Each row comes from the steps of one walk. Every step used is in the known rows, and no mark comes twice. Write the walk behind each row, first mark first.
Known rows
vogud -> dugi -> vubat: -1  7  -12  3  -2  -1  -6  2  5  -8  6  -5  5  8  -1  1  -1  6  9  3  12  12  5  16  20  8  10  16  2  2  2  -9  -3  3  -2  -3  -4  12  3  6  -12  4  10  2  -11  11  -3  -5  -6  -1
ladi -> miro: 1  -3  -2  -4  0  3  -3  -3  -2  2  3  5  -1  -4  -7  -8  2  -2  0  2  -9  -15  3  1  0  -7  -2  12  -12  -3  5  0  -1  -14  1  -3  -5  -5  -1  3  8  -7  -1  -1  -1  -1  9  8  0  12
mobo -> tobi -> dugi -> vubat -> vulo: -9  11  -20  6  -11  8  2  5  6  -13  4  8  20  2  4  -12  -9  13  25  8  13  3  -8  18  19  5  8  3  10  11  5  -11  -4  -6  -12  -5  4  16  0  4  -15  8  -1  5  -8  17  -9  0  -12  2
radidat -> miro: 0  -4  5  -3  -6  -5  -6  0  -1  -2  -1  -4  2  -4  -3  0  1  -5  6  2  -4  -15  6  5  7  -8  -2  11  -13  -4  6  -3  3  -13  2  -3  -6  1  -3  4  9  -10  -1  -1  3  3  5  10  -2  11
fizosi -> zalukug -> vite -> dugi -> vubat -> vulo: 10  -10  -9  3  -1  15  -8  -1  14  -13  -16  -15  17  -1  13  3  0  8  11  22  12  6  -14  17  -9  23  5  1  15  6  10  7  4  16  9  12  6  16  5  6  -8  24  -9  -4  -15  10  -14  -8  6  -5
vite -> zalukug -> fizosi: 3  -25  10  -2  5  13  -6  -5  2  -1  -12  -9  -3  -6  12  -8  1  -4  -3  4  2  1  -6  -4  -13  9  -3  -7  5  6  7  9  7  20  7  10  3  3  -3  -4  -1  9  -5  -14  -2  -6  -6  -8  4  -11
vubat -> dugi: 8  12  2  12  0  -2  -3  -1  -2  -2  -5  -8  6  -8  3  -3  4  16  9  7  7  -2  11  6  0  6  12  2  6  5  2  6  6  -2  4  3  3  -2  4  0  -5  5  -7  4  3  -3  -8  -1  -1  5
tobi -> dugi -> sozo: -4  5  -13  -3  -11  -1  -2  2  4  -3  5  27  8  7  -1  3  -8  11  13  -4  10  10  -10  7  18  0  8  6  1  5  3  1  -2  -4  -11  -13  6  6  6  3  -14  -12  6  3  -5  4  3  4  -11  -9
mobo -> tobi -> dugi -> radidat: -17  -6  -23  2  -12  0  -2  8  -2  -5  17  4  13  2  -2  1  -11  -1  20  -9  14  5  -9  -7  21  1  0  -1  -6  12  1  -6  -2  -7  -12  -18  7  10  -5  9  -11  -13  8  5  4  8  5  5  -11  -2
mobo -> tobi: -16  1  -9  -2  -3  3  1  6  -2  1  11  10  11  0  0  0  -8  0  9  -10  1  -1  0  -2  6  -7  0  0  -6  6  -3  -7  -2  -8  -8  -6  3  8  -7  4  -5  -7  2  1  3  4  5  2  -7  -5
mobo -> tobi -> dugi -> vubat: -18  1  -21  1  -8  2  1  10  4  -3  10  12  16  10  3  -6  -15  7  22  -7  11  10  -9  13  20  -3  2  4  0  11  -1  -13  -8  -5  -14  -11  4  21  -1  7  -17  -9  8  5  0  12  3  2  -11  -9
radidat -> dugi -> vite -> zalukug: 8  -21  3  -4  -2  10  -1  -1  2  1  5  4  6  -6  14  6  4  4  4  -6  3  3  -6  3  8  -6  4  -7  -2  7  10  15  10  12  4  5  -2  5  3  1  1  1  -5  -6  -4  2  -1  1  3  1
vulo -> vubat -> dugi: 9  21  -2  16  -1  0  2  -1  -3  -6  -1  -5  8  -17  4  -9  6  20  14  16  10  3  11  16  5  9  13  7  20  8  3  4  7  -2  3  4  5  -1  3  0  -12  12  -8  6  2  4  -18  -2  -3  12
tobi -> dugi -> vubat -> vulo: -1  12  -16  8  -10  7  2  2  8  -13  -2  3  14  2  4  -11  -5  13  20  13  13  3  -8  18  16  9  7  3  14  9  7  -7  -3  -2  -8  -2  3  12  3  2  -13  12  -2  5  -9  16  -11  -1  -9  5
busi -> dugi: 0  12  -2  -1  -4  4  -8  0  -4  6  8  -4  -7  -2  -1  -24  0  15  -1  -2  -3  10  5  2  7  0  1  3  -1  2  3  6  4  -3  -11  2  4  1  -5  8  -6  -7  7  2  2  0  0  1  1  -9
sozo -> dugi -> vubat -> vulo: 5  14  -15  10  -9  5  0  3  5  -17  2  -2  13  1  2  -5  -4  24  18  17  18  7  -2  19  8  11  12  8  13  8  6  -7  -1  -5  -4  2  3  6  1  3  -11  18  -2  9  -10  13  -15  -5  1  14
vubat -> dugi -> tobi: -3  -1  -14  5  -6  -8  -11  12  0  -7  3  6  4  -5  1  5  3  17  14  5  14  3  1  3  10  4  16  4  -1  11  6  7  9  -6  3  -5  8  3  10  4  -8  -4  -4  3  3  -6  -11  0  -1  6
dugi -> radidat -> miro -> ladi: 1  -11  -7  -5  -13  -1  -6  0  -1  -5  7  -6  5  -7  -14  1  5  -9  10  3  -5  -20  0  -1  15  -5  -10  23  -27  -3  10  -4  4  -18  7  -11  -10  -4  1  5  20  -16  1  6  1  -1  11  16  -7  21
vulo -> vubat -> dugi -> tobi -> mobo: -16  0  -23  8  -9  1  -4  14  -2  -5  14  12  12  -8  2  2  0  18  22  4  13  -1  -2  9  14  -5  14  6  9  12  4  -4  5  -11  -8  -10  12  7  5  5  -18  -7  -3  2  7  0  -11  2  -13  6
dugi -> sozo: 2  5  -9  -3  -8  -3  -6  4  5  -5  2  20  7  7  -3  8  -1  9  6  1  7  10  -9  6  11  2  5  5  -3  1  2  6  0  -1  -3  -7  5  3  6  -1  -6  -5  1  5  -7  0  -2  4  -4  -3
mobo -> tobi -> dugi -> vogud: -23  -7  -26  -4  -14  0  -1  1  1  -4  11  27  8  6  5  -5  -15  7  16  -11  12  9  -9  -1  20  -11  5  -1  -1  9  1  -8  -2  -7  -13  -17  5  8  -9  11  -16  -15  10  4  2  3  2  6  -11  -7
vulo -> vubat -> dugi -> radidat -> miro -> ladi: 6  1  -9  4  -14  -1  -4  0  -2  -9  7  -8  10  -17  -11  -5  8  1  18  12  1  -17  5  9  18  0  -3  28  -16  2  11  -2  7  -18  9  -9  -8  -4  3  6  13  -9  -3  8  2  2  0  15  -8  28
mobo -> tobi -> dugi: -20  0  -13  -3  -7  4  5  4  -3  2  14  16  9  0  3  -7  -16  3  15  -13  4  0  -1  -1  13  -9  3  2  0  9  -1  -11  -4  -9  -16  -12  4  11  -6  6  -15  -15  7  0  6  7  8  1  -14  -13
sozo -> dugi -> radidat: 1  -4  -16  7  -8  -4  -5  5  -4  -10  16  -9  3  1  -4  10  -4  14  11  3  19  9  -1  -6  8  9  6  5  -4  7  2  -2  2  -6  -3  -11  5  -2  -3  8  -5  -1  8  10  2  2  -2  -2  4  14
fizosi -> zalukug -> vite: 8  -23  5  -3  4  17  -6  -4  10  -3  -17  -12  -2  -10  16  -2  -1  -8  -5  4  0  8  -5  -4  -21  19  -2  -5  3  -1  7  11  5  19  6  9  4  5  -2  1  0  7  -5  -8  -4  -5  -1  -15  8  -15
zalukug -> vite: 7  -13  1  -2  3  11  -5  -3  5  -1  -6  -7  -2  -6  9  1  0  -7  -3  4  0  4  -3  -4  -10  11  1  -3  2  1  0  8  3  13  4  4  3  1  1  1  2  3  -1  -5  -1  -2  1  -11  4  -7
fizosi -> zalukug -> vite -> dugi: 10  -32  4  -7  10  14  -10  -5  8  3  -16  -18  4  -4  17  17  -1  -4  -6  8  1  5  -11  -1  -28  16  0  -3  7  -1  4  15  10  24  15  13  6  10  3  10  -1  10  -5  -15  -5  -4  2  -11  14  -22
busi -> dugi -> radidat -> miro -> ladi: 0  -6  -8  -6  -16  0  -10  1  -4  -3  11  -8  2  -8  -14  -11  5  -2  10  3  -7  -14  2  0  19  -5  -10  25  -29  -2  11  -1  6  -19  2  -10  -9  -4  0  10  17  -19  5  5  2  -1  10  16  -6  16
tobi -> dugi -> vite -> zalukug: 5  -27  -4  0  -4  14  2  1  -1  -3  6  9  2  -5  15  5  -2  4  6  0  7  9  -9  1  10  -4  2  -1  3  11  7  9  3  16  -2  2  2  9  1  -1  -6  -1  2  -6  -4  1  -2  2  0  -4
vulo -> vubat -> dugi -> busi: 3  17  -14  10  -9  -3  -3  -2  4  -10  9  16  9  -1  3  -2  6  16  16  16  19  9  0  18  11  14  19  1  13  14  3  -1  6  -4  0  -4  9  -2  5  4  -10  6  -2  10  -4  -3  -12  1  -6  9
mobo -> tobi -> dugi -> vite: -8  -12  -18  0  -9  7  2  7  -1  -6  19  21  8  0  12  5  -9  1  17  -10  11  12  -9  -1  22  -10  4  1  -1  13  2  3  -4  -3  -15  -10  4  12  -2  2  -13  -14  8  3  2  7  4  9  -3  -5
vite -> dugi: 4  -14  0  -5  7  1  -6  -2  0  5  -2  -8  6  4  4  18  1  3  -2  4  1  -2  -7  2  -12  2  1  2  5  0  -1  6  6  9  10  6  3  7  4  10  -2  5  0  -8  -2  -1  3  1  8  -11

Which walk is each row?
-1  -35  -12  -10  2  6  -17  9  8  -3  -6  -3  2  -2  12  20  -1  1  3  6  10  9  -17  -2  -12  13  4  1  0  6  7  14  12  14  11  4  10  13  9  12  -5  0  -3  -12  -4  -9  -4  -9  11  -15
fizosi -> zalukug -> vite -> dugi -> tobi
-9  0  -12  -6  -10  -5  -5  -7  6  0  1  15  7  4  3  -3  -2  9  7  -12  7  2  -6  4  14  -8  7  -7  -5  0  6  5  8  -7  2  -9  -1  -3  -3  11  -3  -9  -1  3  0  3  2  3  -1  3
radidat -> dugi -> vogud
1  -19  -13  -8  -1  4  -12  -4  9  -2  4  10  6  12  8  20  2  -2  1  9  12  7  -16  4  -9  14  10  -5  2  8  0  6  7  12  8  1  9  6  5  12  -1  1  3  -5  -8  -7  6  -4  5  -13
zalukug -> vite -> dugi -> busi
-24  -7  -19  -6  -9  -2  -5  10  2  4  16  16  11  1  1  5  -3  9  17  -17  4  -8  -6  0  15  -15  9  -3  -7  5  6  -4  5  -15  -9  -15  7  7  4  9  -8  -20  -2  -2  8  3  5  0  -13  -1
radidat -> dugi -> tobi -> mobo
-15  -34  -18  -7  -2  10  -11  11  6  0  3  4  10  0  11  18  -5  3  10  -1  7  0  -16  -2  -8  0  5  0  1  6  5  4  7  8  0  -3  13  14  5  10  -12  -8  -1  -11  2  -5  0  -6  -1  -17
fizosi -> zalukug -> vite -> dugi -> tobi -> mobo
15  -19  1  8  -1  12  -2  2  -1  -6  0  -2  7  -10  15  7  6  12  6  8  9  7  -2  4  5  2  9  -1  4  12  8  16  9  17  7  9  2  5  4  -3  -3  8  -5  -3  -3  -3  -11  2  4  5
vubat -> dugi -> vite -> zalukug
-3  2  -16  1  -10  -5  -2  0  1  -7  19  19  0  10  0  9  -4  17  8  4  19  11  -1  6  4  6  17  2  -1  10  1  -9  1  -9  -5  -8  8  -4  -3  8  -7  -3  9  8  -4  -6  2  -4  1  5
sozo -> dugi -> busi
15  -13  -1  11  -1  13  0  2  -2  -8  3  0  7  -15  16  3  7  14  10  14  11  11  -1  11  8  4  9  2  13  14  8  14  9  17  6  9  4  6  4  -3  -7  13  -6  -2  -4  1  -18  1  3  9
vulo -> vubat -> dugi -> vite -> zalukug
8  15  -7  7  -7  -4  -7  3  3  -7  -3  14  13  0  0  5  2  20  14  6  13  9  0  11  11  7  15  7  2  5  4  10  5  -3  0  -5  7  1  9  -1  -10  -2  -4  7  -4  -2  -8  4  -5  0
vubat -> dugi -> sozo
-21  -8  -22  -2  -8  1  -6  10  -2  -4  20  12  4  1  -1  9  -3  7  12  -8  10  -1  2  0  19  -8  14  12  -2  4  3  -11  1  -9  -11  -13  6  7  2  7  -16  -15  7  -3  1  1  0  -3  -17  -3
vogud -> dugi -> tobi -> mobo
10  -22  0  0  0  13  -3  -1  -1  -7  9  0  -1  -6  12  11  4  2  0  3  8  9  2  2  14  1  8  9  2  7  8  7  6  18  3  6  -3  6  0  1  -6  5  4  -8  -10  2  -6  -2  -1  0
vogud -> dugi -> vite -> zalukug
0  -1  -7  0  -13  -5  -17  4  -4  -5  10  -13  3  -3  -7  -10  2  2  12  3  3  -5  2  2  20  -2  -4  11  -18  1  9  3  7  -14  -4  -9  -1  2  -5  12  7  -15  5  4  3  5  3  15  -1  12
busi -> dugi -> radidat -> miro
9  -20  -6  -8  1  9  -14  0  12  -3  -12  6  11  4  11  21  -1  5  3  7  8  13  -18  6  -11  15  4  3  2  1  6  17  8  17  9  4  9  11  9  8  -7  2  -3  -8  -11  -3  -1  -5  7  -21
fizosi -> zalukug -> vite -> dugi -> sozo
2  11  -9  -2  -6  -2  -8  -1  3  -9  7  16  4  4  -4  10  0  9  6  -1  11  11  4  8  22  6  16  19  -2  -2  4  -1  1  -1  -3  -7  0  3  5  4  -13  -5  8  1  -13  5  -1  -2  -11  -6
vogud -> dugi -> sozo
0  -10  -11  -1  3  0  -8  6  6  -1  -3  -7  14  14  3  14  -2  6  8  9  9  9  -14  16  0  6  0  4  5  4  -1  2  0  8  6  2  3  18  8  10  -7  8  2  -2  -7  6  -2  2  6  -7
vite -> dugi -> vubat
1  10  -17  11  -9  -2  -3  -3  2  -12  0  10  9  -7  5  -6  2  20  15  12  17  11  -1  13  13  4  13  4  14  8  4  4  7  -1  3  -5  6  -2  0  6  -13  6  -3  8  -1  0  -20  4  -1  12
vulo -> vubat -> dugi -> vogud
-4  -5  -19  1  -10  -3  -3  -1  -1  -9  9  14  0  5  3  4  -7  22  7  1  17  14  -1  1  7  -3  11  5  1  4  1  -3  2  -6  -2  -9  4  -5  -7  10  -10  -2  9  8  0  -4  -6  0  5  8
sozo -> dugi -> vogud
-21  0  -23  -5  -14  -1  0  1  4  -2  20  33  9  11  2  0  -11  3  16  -8  13  6  -10  4  18  -2  11  -3  -3  14  0  -13  -3  -10  -15  -16  9  8  -4  9  -13  -15  10  5  -1  0  10  2  -15  -11
mobo -> tobi -> dugi -> busi
8  -25  0  -6  10  9  -10  -4  4  4  -7  -13  5  -1  11  18  0  -3  -4  8  2  1  -10  -1  -20  10  2  -1  6  0  -1  12  8  18  14  9  4  7  4  11  0  7  -2  -12  -3  -2  4  -8  10  -16
zalukug -> vite -> dugi
-7  2  -16  -2  -12  1  -11  -1  -1  -2  7  10  -3  5  2  -18  -3  17  3  -1  6  17  -4  1  15  -3  3  0  -2  3  4  6  5  -2  -8  -6  4  0  -7  12  -8  -8  9  5  0  -2  -6  6  1  -4
busi -> dugi -> vogud
6  3  -12  6  -3  6  -5  2  8  -11  -6  -7  18  5  5  5  1  12  14  19  12  1  -13  20  3  12  6  4  13  6  6  0  2  5  5  6  3  12  6  6  -7  20  -6  1  -12  13  -13  0  2  3
vite -> dugi -> vubat -> vulo
8  -15  -9  -7  0  5  -13  0  8  -1  -5  10  11  7  6  23  -1  6  4  6  9  11  -16  6  -5  11  7  5  1  1  2  15  6  13  8  0  8  8  11  8  -6  0  0  -6  -10  -1  1  -2  4  -16
zalukug -> vite -> dugi -> sozo
-22  -5  -23  -3  -11  3  -10  14  -3  3  20  13  3  1  -1  -7  -4  15  13  -8  5  3  -6  0  15  -11  7  3  -5  9  4  -3  3  -11  -17  -12  11  8  1  9  -14  -19  7  0  7  -3  0  3  -10  -7
busi -> dugi -> tobi -> mobo
-1  12  -5  -7  -9  -5  -6  -2  7  1  2  20  12  4  -2  4  -1  12  12  -12  5  4  -6  10  15  -3  10  0  -6  -1  7  9  6  -8  -2  -9  2  2  7  6  -5  -11  -4  3  -4  6  4  3  -6  -4
radidat -> dugi -> sozo
1  17  -9  4  -8  4  -2  -2  10  -10  -3  -2  18  0  2  -9  1  13  18  7  10  -3  -6  21  14  7  9  -2  8  5  10  -2  3  -6  0  0  0  7  5  4  -5  13  -10  5  -10  18  -9  -2  -5  10
radidat -> dugi -> vubat -> vulo
-15  5  -19  -4  -13  0  -2  6  3  -3  11  33  15  7  0  2  -13  11  18  -10  11  10  -9  6  21  -5  8  7  -3  8  1  -3  -3  -9  -16  -16  8  12  2  5  -18  -17  7  4  -3  5  5  4  -15  -13
mobo -> tobi -> dugi -> sozo
12  -27  7  5  3  16  -8  -2  2  -7  -9  -7  1  -9  20  -3  5  3  3  8  10  8  -5  -1  -5  10  5  -8  7  13  11  20  9  23  8  11  5  4  0  -6  -4  9  -5  -10  0  -5  -12  -3  9  -5
vubat -> dugi -> vite -> zalukug -> fizosi
9  22  -10  11  -8  -2  -4  3  3  -10  1  17  14  -7  0  1  3  25  18  13  16  13  0  19  15  10  17  10  12  8  5  9  6  -3  -1  -5  9  2  10  0  -15  4  -5  8  -6  3  -16  3  -7  6
vulo -> vubat -> dugi -> sozo
2  -12  -12  2  -8  5  1  4  0  -7  13  15  3  0  11  5  -5  1  12  -3  11  12  -9  -1  17  -6  4  1  1  10  4  8  -4  2  -9  -5  2  7  1  0  -9  -9  8  2  0  5  2  8  2  -1
tobi -> dugi -> vite
-2  10  -13  2  -6  2  -10  7  3  -1  6  -4  3  10  0  -19  -2  16  9  3  6  19  -4  15  14  5  0  4  -1  6  2  1  -1  0  -11  -1  4  13  1  8  -10  -2  8  7  -2  6  -4  2  1  -6
busi -> dugi -> vubat
-6  -7  -18  3  -9  -2  -3  3  -1  -5  11  -2  5  2  -2  1  -6  -1  15  -3  14  6  -10  -5  17  5  0  -1  -2  8  3  -2  0  -2  -8  -15  4  6  -1  7  -8  -8  7  4  2  6  2  4  -7  1
tobi -> dugi -> radidat
-19  -21  -22  -5  -4  2  -8  13  0  3  13  10  11  6  2  19  -4  7  12  -4  7  -4  -13  -1  4  -10  6  2  -1  6  1  -3  4  -4  -4  -9  10  11  6  10  -11  -12  2  -7  5  -2  2  2  -6  -7
vite -> dugi -> tobi -> mobo
8  -26  4  -1  1  18  -11  -1  1  -4  -2  -6  -6  -7  17  -14  3  2  -2  4  6  14  -7  -3  -3  7  -1  -7  3  11  11  20  9  22  1  10  5  6  -4  -2  -4  3  1  -12  0  -4  -8  -2  10  -12
busi -> dugi -> vite -> zalukug -> fizosi
